Each row was made from one path, in order. Every step used is in the known rows, and no mark comes twice. Write each row's path.
(in the rows, 128 means zero)
Known rows:
boke, sivim: [103 114 132 169 129 139 150 112 108 168 116 117 135 124  96 108 154 116
  85 153 119 135 123 147  90 103 152 143 126 133 144 131 149 100]
gulil, boke: [132  92 118 121 130 122 142 116  76 129 137 109 126 138 137 124 139 132
 111 115 115 158 146 124 143 127 157 124 111 130 131 116 114 132]
gulil, boke, sivim, nonurem, potubi, nunid: [111 144 122 195  98 119  97 142  68 124  95 126 116 103 140 136 132 120
 113 158 130 148 192 158 114 155 130 118  90 129 150  89  97 184]
zedu, gulil, boke, sivim, difoz: [117 133 108 173 127 130 116  91  78 145  87  90 107  97 140  95 125  95
 117 224 114 155 179 150 106 110 147 127 151 116 114 108 135 194]
zedu, gulil: [108 130 122 100 149 121 124 121 116 135 145  89 124 129 173 109 141 155
 143 142 130 153  94 126 127 104 142 117 171  96 130 151 150  98]
boke, sivim, nonurem, gulil, difoz: [127 107 122 201 111 119 128 111  94 146  92 138 142 125  80 100 139 120
 154 153 122 118 140 158 126 107 142 166 136 165 153 119 148 191]
modo, nunid, potubi, nonurem, sivim: [127 110 157  99 113 154 114 164 138 103 128 134 141 123  94 195 171 127
 161  25 140  90  91 144  64 116  67 109 124 123 134 150 111  85]
zedu, gulil, difoz, sivim: [123 129 123 115 151 135 133 143 126 121 123 102 116 143 168 128 134 161
 131 153 139 134  99  47 111 109 133 104 184 108 124 130 160 141]
nunid, potubi, nonurem, gulil, difoz: [140 105 138 141 114 147 124 124 149  93 157 136 137 145 112 164 172 136
 178  81 142  95 113 135 145 147  96 136 109 143 134 129 159 157]
modo, nunid, potubi: [124 106 160 112 134 116 138 146 110 129 161 124 160 122 148 160 174 104
 108  40 137 129  94 135 132 113  67 105 130 128 147 156 107  94]
nunid, modo: [110 125 142 108 135 124 138 124 131 131 180  98 153 121 117 135 141 147
  76 112 128 153  85 141 147 165 192 126 111 129 147 151 140  59]
difoz, sivim, nonurem, potubi, nunid: [118 140 141 165 110 138  83 172 113 102 131 140 108 104 143 166 118 158
 155  79 158 111  98  49 109 159 120 113 120 130 143 116 120 119]
difoz, gulil, nonurem, potubi, nunid, modo: [ 96 181 143 129 143 113 108 150 203  85 178 143 160 143 172 161 142 162
  72 106 146 105 112 165 167 204 151  95 120 136 117 134  93  91]
gulil, difoz, sivim: [128  97 133 136 133 144 149 144 123 128 127 125 125 150 114 137 136 143
 109 108 133 121 100  51 113 120 144 121 139 142 129 120 154 139]
gulil, nonurem: [123  91 128 121 133 125 158 119 154 141 142 111 135 158 103  98 137 132
 108 113 106 148 102 153 145 121 148 128 130 136 125 140 117 140]
zedu, gulil, nonurem: [117 119 118  97 152 116 142 123 158 132 136  90 123 151 155  87 134 151
 132 159 114 159  98 152 144 108 138 113 177 102 120 151 119 147]
boke, sivim, zedu: [134 150 127 170 121 147 139 113  98 163 107 152 128 106  80  91 124  63
 103 151 114 134 146 153  96 110 112 143 110 115 163 126 149  81]
sivim, nonurem, potubi: [130 112 130 129 119 110 120 134  97 142 141 127 134 106 107 141  93 132
 157 114 153 125  96 130 157 126 125 122 115 148 150 137 127 136]
boke, sivim, nonurem, potubi, nunid: [ 90 153 136 197 100 127 102 144 107 136 109 129 127 101 127 126 136 127
 121 144 141 135 140 161  99 147 128 126 109 135 157 115 129 148]
nonurem, gulil, zedu: [157 134 139 144 127 103 135 104 150 126 138 130 145 153 150 141 133 145
 167  94 122 131 135 119 151 117  94 166 120  99 118 146 130  60]
gulil, zedu: [149 126 140 119 114 125 159 118 143 142 144 110 139 152 123 135 125 133
 111 111 113 153 126 141 142 121 102 145 113  92 124 139 135  72]
potubi, nonurem, gulil, boke, sivim, zedu: [158 138 116 203  99 165 111 108  89 117  95 163 111 111  64 128 123  84
 175 149 117  92 196 145 105 121 112 155  99 112 144  97 121 111]
gulil, difoz: [115  97 126 121 125 128 159 119 120 138 141 105 144 156 121 109 143 128
 107 119 123 149 109 139 144 120 154 124 131 145 133 127 161 159]
difoz, sivim, zedu, gulil: [154 169 120 118 151 147 105 145 108 123 123 144 101 103 151 120 102 119
 162 135 139 126 103  42 100 113  90 115 167  78 147 138 143  61]
nunid, potubi: [131 116 140 109 141 121 139 128 114 129 166 126 138 124 145 144 163 121
 109  82 133 141  98 129 133 143  98 123 106 129 150 145 136  98]
boke, gulil, difoz, sivim, nonurem, potubi: [130 115 131  84 121 131 133 153 107 162 115 142 123 115  87 167  91 117
  77 175 155  90 133  57 149 115 114 125 113 173 134 110 142 175]
modo, nunid, potubi, nonurem: [121  92 165 122 102 166 133 159 133 109 168 115 149 120  90 182 175 123
 130  34 140 100  83 149 120 122  78 101 124 115 138 145 119 100]
sivim, difoz, gulil, zedu: [149 145 138 149 113 148 135 101 151 123 139 146 146 129 105 138 106 109
 122 108 117 100 125 152 154 133  97 147 125 114  88 127 138 103]
boke, gulil, nonurem, sivim, zedu: [148 148 113  39 135 132 138 123 150 164  92 160 119 133  77 102 111  66
  85 161 102 121 154 162 105 110 102 153 102 141 129 128 112 106]
sivim, boke, gulil, nonurem, potubi: [134 111 133 103 125 115 178 107 204 176 128 144 133 131 110 117  90 106
  88 189 134 114 188 142 181 110 128 137  93 161 103 119 105 166]
potubi, nonurem, sivim, zedu, gulil, boke: [164 161  97  88 118 158  88 136  99  95  89 132  88 110 117 134  99 122
 206 147 120 127 162 140  79 128 105 115 131  77 132 114 121 109]
zedu, gulil, difoz: [111 122 116 101 142 118 141 120 124 133 137  85 133 148 171 100 142 147
 134 165 128 161 110 141 140 108 141 111 175 110 129 137 166 164]
sivim, nonurem, potubi, vipe: [117 122 137 112 108  90 133 158 110 131 145 109 106 112 134 144  85 144
 161 101 146 170 103 140 140 140 136 116  96 116 144 148 132 146]
difoz, gulil, nonurem, sivim, zedu: [162 164 110 102 150 134 118 133 155 112  98 200 133 139  97 114 103 100
 150  91 113  86 120 160 103 125  90 133 135 138 122 134  98  86]
nonurem, sivim, boke: [145 111 130 145 123 128 142 115 156 135 104 153 130 120 119 115 112 144
 187  95 124 132 143 124  90 117 154 152 108 142 124 132 129 106]
difoz, gulil, nonurem, sivim: [133 129 118  98 157 128 128 132 169 117 107 169 140 157 116 132 135 152
 132  90 115  88  97 146  97 118 129 130 150 150 106 142  99 103]
boke, gulil: [102 103 131  58 134 144 151 113 112 176 149 106 136 124 109 123 146 117
  54 159 121 126 120 127 139 102 158 148 116 142 126 128 152  90]
difoz, gulil, nonurem, potubi, nunid: [100 159 131 143 141 124 110 144 186  93 148 158 144 151 180 145 147 151
 114  93 142  97 118 151 152 157 116 102 139 136 104 123  98 126]

Which path is each row?
[ 92 189 133 109 146  90  99 146 203  92 170  81 136 135 216 132 139 169
  96 164 144 166 118 165 155 190 148  86 147  96 128 148 104 120]
zedu, gulil, nonurem, potubi, nunid, modo
[123  89 130 156 105 156 126 115 149 104 142 119 134 154  89 143 151 154
 189  98 133  95 109 136 140 120 153 145 135 142 118 123 170 152]
potubi, nonurem, gulil, difoz
[108 152 124  80 150  70 144 149 184 120 142  81  97 147 207 124 102 158
 150 159 139 185 120 145 141 126 118  90 151  83 112 163 116 159]
zedu, gulil, nonurem, potubi, vipe
[118 144 131 104 144  92 150 154 185 112 151 144 123 157 164 152 104 152
 123  99 138 127 114 149 151 137 118  99 126 121 101 150 104 128]
difoz, gulil, nonurem, potubi, vipe
[125 134 112 104 147 113 106 106 170 124  91 103 105 127 135  92 110 124
 173 156 114 144 108 157  94 112 133 130 170 129  97 145 123 186]
zedu, gulil, nonurem, sivim, difoz
[141  88 134 143 112 150 136 157  95 126 119 129 120 127  75 129 110 142
 132 104 128 126  91  65 125 132 144 127 136 151 146 116 142 177]
gulil, difoz, sivim, nonurem
[171 142 126 162 136 130 114 128 118 109 114 178 120 134 121 128 112 101
 180  90 141  99 130  36 127 120  93 146 133 137 142 121 150 106]
nonurem, gulil, difoz, sivim, zedu
[157 156 101 102 140 119 114 118  64 120 125 123 108 114 169  97 105  98
 150 161 118 166 167 135 146 124 103 111 140  81 144 118 118 119]
sivim, zedu, gulil, boke
[ 83 164 142  67 129 111 126 142 200 133 172 105 147 134 152 149 147 132
   4 174 134 140 145 168 168 189 161 114  89 142 122 126 109 112]
boke, gulil, nonurem, potubi, nunid, modo
[133  98 126 154 123 117 105 116  92 126 137 134 135 118 108 117 125 147
 203  85 131 119  91 122 154 119 143 165 135 150 148 143 129 120]
sivim, nonurem, gulil
[124 111 126 122 147 139 149 127 159 123 147 150 149 156 112 116 135 143
 104 102 114  97  92 153 154 122 141 122 154 143 107 138 108 117]
difoz, gulil, nonurem
[156 106 128 142 120 142 109 123 105  83 151 137 120 128 126 178 167 139
 183  79 133 101 148 117 144 157  98 134  92 128 130 117 110 127]
nunid, potubi, nonurem, gulil, boke
[ 83 149 147 128 115 136 112 142 142 102 186  91 145 124 160 131 172 162
  72  91 126 170  93 150 128 199 198 125 107 117 146 133 142  65]
potubi, nunid, modo
[122 128 146  90 131 105 153 152 126 116 172 108 111 127 171 145 158 136
 115  70 124 188 102 132 118 158 109 120  84 100 143 156 142 108]
nunid, potubi, vipe
[164 158 119 115 151 139 121 146 151 121 114 142 100 126 130  97  97 110
 149 148 121 130 114  65 114 116  86 110 169  85 135 136 112 107]
difoz, sivim, zedu, gulil, nonurem
[132 116 130  84 125 138 153 111 156 171 102 152 128 113 106 117 120 124
 116 153 122 115 172 125  98 103 154 166  98 152 113 122 136  99]
nonurem, sivim, boke, gulil
[138 105 130 161 145 125 123 127 129 115 124 145 129 152 138 148 146 152
 164  89 142 100 109  27 124 115 134 143 151 150 123 128 149 125]
nonurem, gulil, difoz, sivim
[117 103 134  74 132 157 158 139 122 161 127 122 125 140 101 143 140 122
  39 163 129 109 128  53 122 107 143 136 127 156 117 109 161 132]
boke, gulil, difoz, sivim
[141 113 113 135 107 183  90 119 114  84 101 154 112 114  70 170 111 130
 173 100 121  66 139 147  89 141 151 132 117 151  81  98 120 152]
potubi, nonurem, sivim, difoz, gulil, boke
[ 88 168 147 130 127 109 103 141 155 104 182 104 149 121 181 163 144 157
  85 108 156 152 112 139 144 196 168 107  99 121 143 137 130  68]
nonurem, potubi, nunid, modo
[119 110 120  64 128 132 132 100 165 166  93 121 118 126  72 109 119  85
  81 172 103 120 135 163 106 110 146 161 113 174  89 125 125 177]
boke, gulil, nonurem, sivim, difoz
[142  99 115 146 141 103 119 101  83 115 131 128 128 140 161 134 143 140
 168 101 125 131 153 102 153 122 145 148 123 142 123 121 110 117]
nonurem, gulil, boke
[112 116 167  91 124  99 148 173 124 118 167 103 133 125 170 164 167 120
 112  27 133 173 102 142 117 130  79  99 113  98 142 166 112 103]
modo, nunid, potubi, vipe
[130 173 109 152 130 132 135 115 107 154  93 126 126 120 130  72 123  73
 114 217 122 151 164 169 103  99  98 122 156  98 156 123 172 153]
boke, sivim, zedu, gulil, difoz
[135 118 123 123 129 140 116 159  98 118 115 109 111 119 126 119 111 163
 155 150 135 136  90  64 122 118 130 112 180 121 140 126 149 182]
zedu, gulil, difoz, sivim, nonurem
[ 99 158 146 138 105 115  91 155 128 101 173 107 142 100 143 155 121 155
 109 105 153 152 101 156 156 206 167 115  93 132 161 132 121 107]
sivim, nonurem, potubi, nunid, modo
[124  94 133 109 104 144 188 104 154 176 132 129 143 132  99  98 122 108
  77 179 116 132 182 147 164 110 163 151  99 163 112 104 159 180]
sivim, boke, gulil, difoz
[134  94 123 155 116 112 120 117  98 121 129 130 142 135 107 107 125 140
 189 102 125 126 109 135 165 123 146 157 136 167 144 129 146 186]
sivim, nonurem, gulil, difoz
[171 161 106 118 146 136 103 143  70 110 110 141  90 108 165 127  98 111
 154 151 128 138 158  38 115 122  94 104 150  80 139 113 111  96]
difoz, sivim, zedu, gulil, boke
[153 124 146 105  96 144 187 104 179 177 131 131 142 132 105 118 103 113
  77 174 106 137 199 143 165 111 112 169  82 108 105 117 131  94]
sivim, boke, gulil, zedu
[124 108 127 146 132 149 134 104 163 119 139 143 139 134  87 106 114 108
 117 109 112  95  97 165 158 131 145 134 144 161  87 128 121 174]
sivim, difoz, gulil, nonurem
[110 132 139 124 107 124 151 124 217 146 134 138 128 131 150 115 124 122
  87 167 129 129 196 153 166 145 134 133  88 147 101 102 104 173]
sivim, boke, gulil, nonurem, potubi, nunid
[137 121 115 177 114 105 125 125  56 155  91 134 125 105  99 139  99 105
 112 179 138 133 183 147 131 123 127 124  97 147 152 106 100 179]
gulil, boke, sivim, nonurem, potubi
[148 133 116 127 141 109 142 118 201 128  89 130 117 135 153  85 107 159
 195 156 112 145 148 148  99 109 137 131 155 117 107 144 100 157]
zedu, gulil, nonurem, sivim, boke
[116 136 107 146 141 119 131 111  75 149  97  97 115 122 164 104 148 127
 100 216 112 161 175 141 103 102 143 117 157  98 133 117 119 139]
zedu, gulil, boke, sivim
[107 133 128 198 129 165 123  96 119 149 113 152 143 101  81 116 132  89
  97 149 126  82 120 156 102 109 148 147 142 154 107 120 153 130]
boke, sivim, difoz, gulil
[123 104 127 147 136 109 135 102 128 124 137 126 145 155 145 120 149 140
 166 103 133 127 122 121 154 113 143 148 140 155 127 133 156 146]
nonurem, gulil, difoz
[123 128 116 169 139 145 140 117  78 137 108 158 141 127 123 134 150 120
  74 156 115 100 171 140 111 114 145 126 132 136 122 103 110 111]
difoz, gulil, boke, sivim
[125 132 121 130 138 144  97 106 129 117 110 164 132 108 112 139 119 120
 162  88 133  80  94 131  90 120 141 146 143 160  94 133 143 108]
nonurem, sivim, difoz, gulil
[161 133 126 138 123 150 138 142 110 126 119 157 117 134  96 120 105  90
 120 107 130 122 122  58 118 129 103 122 120 125 149 113 156 123]
gulil, difoz, sivim, zedu
[143 126 106 126 138 133  96 104  93 106  96 162 124 115 124 147 116 118
 150 102 124  93 146 132 104 133 142 137 125 163  90 106 111 147]
nonurem, sivim, difoz, gulil, boke
[182 129 144 167 113 127 113 141 127 115 114 151 123 128 103 159 100 156
 191  86 129 104 116  37 131 126  84 167 128 107 131 135 111  73]
difoz, sivim, nonurem, gulil, zedu
[132 148 105 157 130  98 110 127  58 148  86 112 113  96 149 126 101 124
 140 227 141 143 181 147 129 109 115 107 142 114 148 114 101 183]
zedu, gulil, boke, sivim, nonurem, potubi
[128 127 109 152 121 126 117 127  47 146  91  98 112 101 124  95 121 130
 127 212 109 159 170 157 113 109 143 125 149 109 150 113 110 179]
zedu, gulil, boke, sivim, nonurem
[ 93 165 126 121 143 100 103 138 184 104 139  95 120 146 221 116 144 160
 144 151 142 156 126 149 141 143 114  92 163  98 115 139 110 156]
zedu, gulil, nonurem, potubi, nunid
